Each row comes from the steps of one path. Every step used is in the known rows, and no mark comes twice. Write the path behind each row, first mark first.
In the rows, zero is written as 128.
Known rows:
refa, povi, fesom, taparik: [115 117 134 153 123 142 143 137 110 196 113 134 212 100 170 193  93  99
 148 141 122  84 138  69  54 128 118 133 137 137 154]
zagebi, gema: [147 107 112 157  94 109 154 156 147 128 144 100 148  69 114 209 159 153
 133 104 141  84 130  85  84 136 154 125 113 170 119]
gema, zagebi, lono, refa, povi, fesom: [126  99 121 173  68 136 158 132 113 160 110 124 189  92 125  94  82 105
 149 123 133 121 130  98  87 120  96 103 138  91 144]
lono, zagebi, gema, refa, povi: [133 122 100 138 105 114 160 114 119 151 134 190 127  60 105 180 150 145
 125 124 158 116  81 112 130 135 137 147 129 138 113]
refa, gema, zagebi, nufe: [156 102 165 113 103 130 145 143 129 119 140 110 136  68 116  73  92 131
 181 106 129 150 115 128 154 133 102 122 101 142 158]
taparik, refa, nufe, zagebi: [148 148 157 120 101 127 135 131 112 113 131  91  63 139 134  74 167 145
 153 113 120 169 182  82 114 120 208 130 117 148 111]
povi, refa, gema: [153 112 119 124 115 135 143 145 136 156 120 102 141  70 130 147 154 126
 126  98 126 166 101 116 158 133 141 110 126 154  87]
nufe, zagebi, gema, refa, povi, fesom: [104 134  96 169  68 122 147 110 129 159 130 166 177  83 140 163 159 126
 151 131 157 125 107  89 102 117 141 127 142  93 104]
povi, refa: [164 110 119 143 107 134 145 115 162 157 111  91 146  79 119 152 150 120
 124 109 134 101 134  99 175 142 139  89 117 184 138]
taparik, fesom: [143 136 125 141  63 126 172 159 136 148 133 119 138 109 134 138 101 142
 135 127 132  71 182  96 113 157 151 122 108 229 123]
lono, refa, nufe, zagebi: [149 111 173 100 100 133 133 158 111 119 125 120  63 140 130  95 178 139
 147  92 113 174 176  60 117 116 204 123 109 142 113]
fesom, povi: [125 110 104 133  92 127 156 152 121 147  85 131 120  81  59 181  83 131
 125 120 148  93 149  57 133 145 177 130 127 167 125]
fesom, povi, refa, nufe: [159 109 101 155  96 116 128  95 131 139  86 166  89 128 103 141 121 151
 129 113 139 139 155  86 175 138 178 111 100 145 144]
taparik, fesom, mizi, refa: [170 132 120 163  65 122 133 194 180 189  96 154 169 107 114 142 137 148
 165 162 116  64 183 151 139 161 125 129 104 196 134]
refa, lono, zagebi: [134 134 154 135  92 130 151 126 114 156 134 146  76  81 108 158 128 137
 139 104 124  93 135 108 154 140 188 135 111 144 158]
gema, zagebi, lono, refa, povi, fesom, mizi: [137 106 121 158  64 134 128 134 119 223  91 116 200  93 122 123  78 111
 170 133 143  70 153 131  84 139  71 110 133  85 152]
refa, gema, zagebi: [132 135 151 107 116 151 149 159  95 153 157  59 100  66 111  42 115 141
 136 114 124 186 132 116 123 129 124 120 113 143 153]
nufe, refa, povi: [125  88 139 100 102 131 181 132 130 131 111 151 125  86 128 149 140 118
 155 135 132 175 115 105  97 137 139 133 112 156 156]
nufe, zagebi, gema, refa, povi: [119 123 110 134 107 118 158 114 115 149 129 158 132  66 114 153 169 142
 123 125 159 158  96  92 113 127 142 144 135 139  92]
taparik, fesom, povi, refa, nufe, zagebi: [128 138 121 143  78 122 117 102 108 154 103 135  75 141 120 104 149 152
 138 110 134 146 182  69 179 129 217 121 125 156 109]
nufe, refa, gema, zagebi: [133 118 150  83 108 145 142 161 107 147 148  81 102  73 117  37 152 139
 147 122 106 210 120 140 123 124 132 112 105 137 176]
refa, povi, fesom, mizi, sapav: [153 138 151 144  83 143 145 142 157 239 142 121 130  50  95 153  94 125
 172 160 154  80 170 100 113 142 103 148 113 117 170]
refa, povi, fesom, mizi: [123 124 121 147  64 134 143 128 134 212 104 134 188  95 138 206  95 114
 183 140 161  65 156 103  81 148  99 130 127 108 140]
lono, refa, povi, fesom, mizi, sapav: [164 121 146 133  76 136 140 163 150 237 137 128 131  52  90 156 118 122
 167 150 143  86 152 104  96 139 103 139 119 113 160]
fesom, mizi, refa, nufe, zagebi, lono: [167 106 168 166 108 138 123 142 163 160  74 132 137 136 123  61 101 132
 145 133 105 112 226 115 168 118 142 128 101 133 120]
gema, refa, lono, zagebi: [143 141 140 125  95 127 141 117 124 163 132 183  83  75 102 137 153 141
 121 114 125 101 117 131 173 138 178 130 108 140 153]
taparik, fesom, povi, refa, gema, zagebi: [125 142  94 139  86 132 125 128  85 183 127  81 118  71  93  51 111 151
 122 116 136 165 118 128 167 140 138 106 136 148 136]
refa, lono, zagebi, nufe: [159 100 169 137  84 113 146 115 145 120 123 178 113  80 116 166 104 126
 182  99 129  75 116 123 178 143 151 133  99 143 164]
zagebi, lono, refa: [185  62 146 133 100 131 157 187 151 132  88 112 170  96 100 110 108 109
 111  95 102  88 155  99 106 130 120  97 115 168 111]
mizi, fesom: [131 132 155 155  67 149 169 166 168 155 136  42 156  72 133 151  51 137
 109 133  91 125 146  89  79 134 146 132 124 144 137]
refa, nufe, zagebi, gema: [135 121 131 150  95 108 131 135 124 119 148 110  94 108 132 164 189 167
 147  96 135 137 157  69  99 118 200 137 110 138 107]
fesom, mizi, refa: [173 119 138 149  93 132 133 193 187 176  92 143 160  92 103 152 147 136
 165 157 114  85 171 138 142 151 122 128 102 172 144]

Write each row's path:
[135 132 176 112 108 141 141 132 117 122 133 111  58 137 136  96 151 143
 153 106 124 166 197  55 134 118 202 135 101 151 124] : refa, nufe, zagebi
[127  88 140 133 111 127 132 132 133 174 100 175 229 103 180 191 111  92
 180 142 110  93 116 102  69 127 111 129 124 126 179] : zagebi, nufe, refa, povi, fesom, taparik
[167 140 154 138  79 144 135 158 172 236 146 106 131  55  94 151 106 126
 169 157 144  58 186 104 122 140 111 136 105 131 174] : povi, fesom, mizi, sapav
[144 131 135 150  92 126 134  97 123 172 125 141  86  76 111 158 153 134
 130 100 126  91 117 121 192 142 184 115 120 142 160] : povi, refa, lono, zagebi
[164 101 172 124  98 130 150 130 143 116 137 105 135  75 111  78  82 126
 181 114 134 112 139 115 158 138 102 112  94 163 192] : gema, zagebi, nufe
[152 136 127 125  58 126 139 159 140 212 112 117 162 108 130 178 100 141
 160 135 144  32 194 119  99 170 120 127 109 197 132] : taparik, fesom, mizi
[162 120  97 133  98 111 141 146 163 140 134 158 161  66 106 163 188 152
 106 120 141  98 109 118 124 134 137 118 105 169 113] : zagebi, gema, refa
[123 123 122 142 125 140 134 132 119 201 108 164 222  95 164 175 110 102
 135 148 123  90 124  88  72 126 110 130 135 135 151] : gema, refa, povi, fesom, taparik
[131 128 109 158  85 118 127  94 110 179 102 156  82  73  83 171 133 137
 125 104 133  89 109 111 200 143 199 119 132 129 150] : fesom, povi, refa, lono, zagebi
[149 110 115 141  73 112 124 119 118 146 112 135 148  74 100  82  85 139
 168 111 139 129 105 139 191 145 116 111 121 149 143] : taparik, fesom, povi, refa, gema, zagebi, nufe
[165 101 151 125 103 126 133 121 136 131 133 108 143  65 118  75 107 128
 174 103 130 149 100 140 186 135  98 105 107 140 158] : povi, refa, gema, zagebi, nufe
[116  99 130 144  60 127 156 108 135 136 122 162 176  91 145 121 113 109
 198 139 136 142 109 124 112 125 107 112 117  94 189] : gema, zagebi, nufe, refa, povi, fesom
[191  73 151 140 100 123 149 156 139 111  94 160 114 144 125  89 108 138
 124  96 104 132 181  98 108 124 142 111  83 146 131] : zagebi, lono, refa, nufe
[145 139 109 128 113 125 128 177 107 163 123  93 190  92 155 138 138 121
 143 124 105 141 103 128  51 128 141 129 145 130  86] : povi, fesom, taparik, refa, gema
[151 124 119 146  83 133 128 200 160 178 106 153 179  87 129 155 150 134
 171 140 112 138 127 148 124 135 122 134 118 115  92] : povi, fesom, mizi, refa, gema
[148  99 139 170 107 132 124  99 136 150  65 124 124 127 104  71  87 126
 116 110 122 120 201  81 196 114 169 113 122 131 108] : fesom, povi, refa, nufe, zagebi, lono
[144 122 125 169  94 105 125 152 143 116 137 132 102 111 126 150 207 171
 152 112 122 145 155  89 117 116 199 138 108 139 108] : mizi, refa, nufe, zagebi, gema
[119 127  86 151  58 115 155 152 112 160  89 149 131 100  74 169  70 145
 125 128 148  68 165  72 132 159 180 131 131 201 113] : taparik, fesom, povi
[159  89 136  90 105 131 154 210 115 133 123 116 132  79 117 143 160 128
 127  85 108 175  97 102  88 130 146 121 123 146  73] : lono, refa, gema
[124 101 114 157  63 129 168 149 121 147 114 147 177  95 136 172 121 106
 160 117 139 116 114  79  69 129 124 113 137 108 123] : lono, refa, povi, fesom
[175 112 134 147 106 125 139  98 149 128 113 146  96 131 137 125 143 148
 135 110 129 142 163  99 164 135 159 104  86 158 152] : povi, refa, nufe
[146 146 131 165  61 118 127 148 133 190 115 184  99  96 109 152 140 153
 158 137 113  67 149 157 168 155 175 140 112 151 154] : taparik, fesom, mizi, refa, lono, zagebi
[157 148 125 149 104 127 133 169 134 172 121  31 191  87 148 134  88 127
 111 148  80 101 130 119  26 137 144 128 150 162 134] : mizi, fesom, taparik, refa
[149 136 146 155  83 124 130 146 139 182 112 172  94  85  99 159 152 143
 158 131 113  82 138 148 171 147 173 139 110 131 161] : fesom, mizi, refa, lono, zagebi
[122 128 103 157 115 123 118 128 112 204 126 183 211  84 159 215 132 116
 141 135 126  54 101  97  79 123 131 141 144 114 148] : lono, zagebi, gema, refa, povi, fesom, taparik
[146 103 116 166 115 140 130 120 117 175  86  81 159  69  81  28  56 125
 104 115 122 136 150 128 185 123 106 101 131 127 130] : fesom, povi, refa, gema, zagebi, lono
[119 129 105 158  73 135 167 114 138 157 120 179 181  88 137 152 118 113
 148 142 154 117 116  97 109 128 114 120 126 112 130] : gema, refa, povi, fesom
[145 139 163  99 110 138 133 123 128 129 128 150  68 133 130  76 175 147
 136 115 126 172 178  78 153 115 193 131  98 147 119] : gema, refa, nufe, zagebi
[123  97 143 132 113 132 124 124 115 182 114 151 216  97 172 138 104  97
 182 147 109 111 116 112  76 124  99 122 125 114 209] : gema, zagebi, nufe, refa, povi, fesom, taparik
[130 116  92 168  88  97 109 109 119 138 117 122 100 104 106 179 190 168
 135  96 146 131 136  69 137 121 213 126 130 124 100] : fesom, povi, refa, nufe, zagebi, gema
[162  76 166  82  87 124 143 139 165 110 122 138 136  87 122  86 149 122
 190 125 106 145 126 150 149 133 123 102  83 159 216] : gema, zagebi, nufe, refa
[185  84 155 137 103 128 141 148 121 118 106 137 102 139 117  36 104 144
 124 101 102 149 181 111 112 121 132 104  84 133 158] : gema, zagebi, lono, refa, nufe
[143 114 126 169  95 120 142  89 136 163 104 105 125  77 124 131 161 132
 115 113 130 151 120 118 147 145 152  95 111 154 147] : povi, refa, lono
[147 103 126 141  89 103 124 154 117 118 141 115  98 113 126 165 208 164
 142  84 125 138 140  72  86 116 201 128 117 131  99] : lono, refa, nufe, zagebi, gema
[143 149 132 111 132 138 126 163  77 169 148  37 133  72 123  31 124 138
 132 127 106 177 117 136  78 129 123 120 135 144 149] : fesom, taparik, refa, gema, zagebi
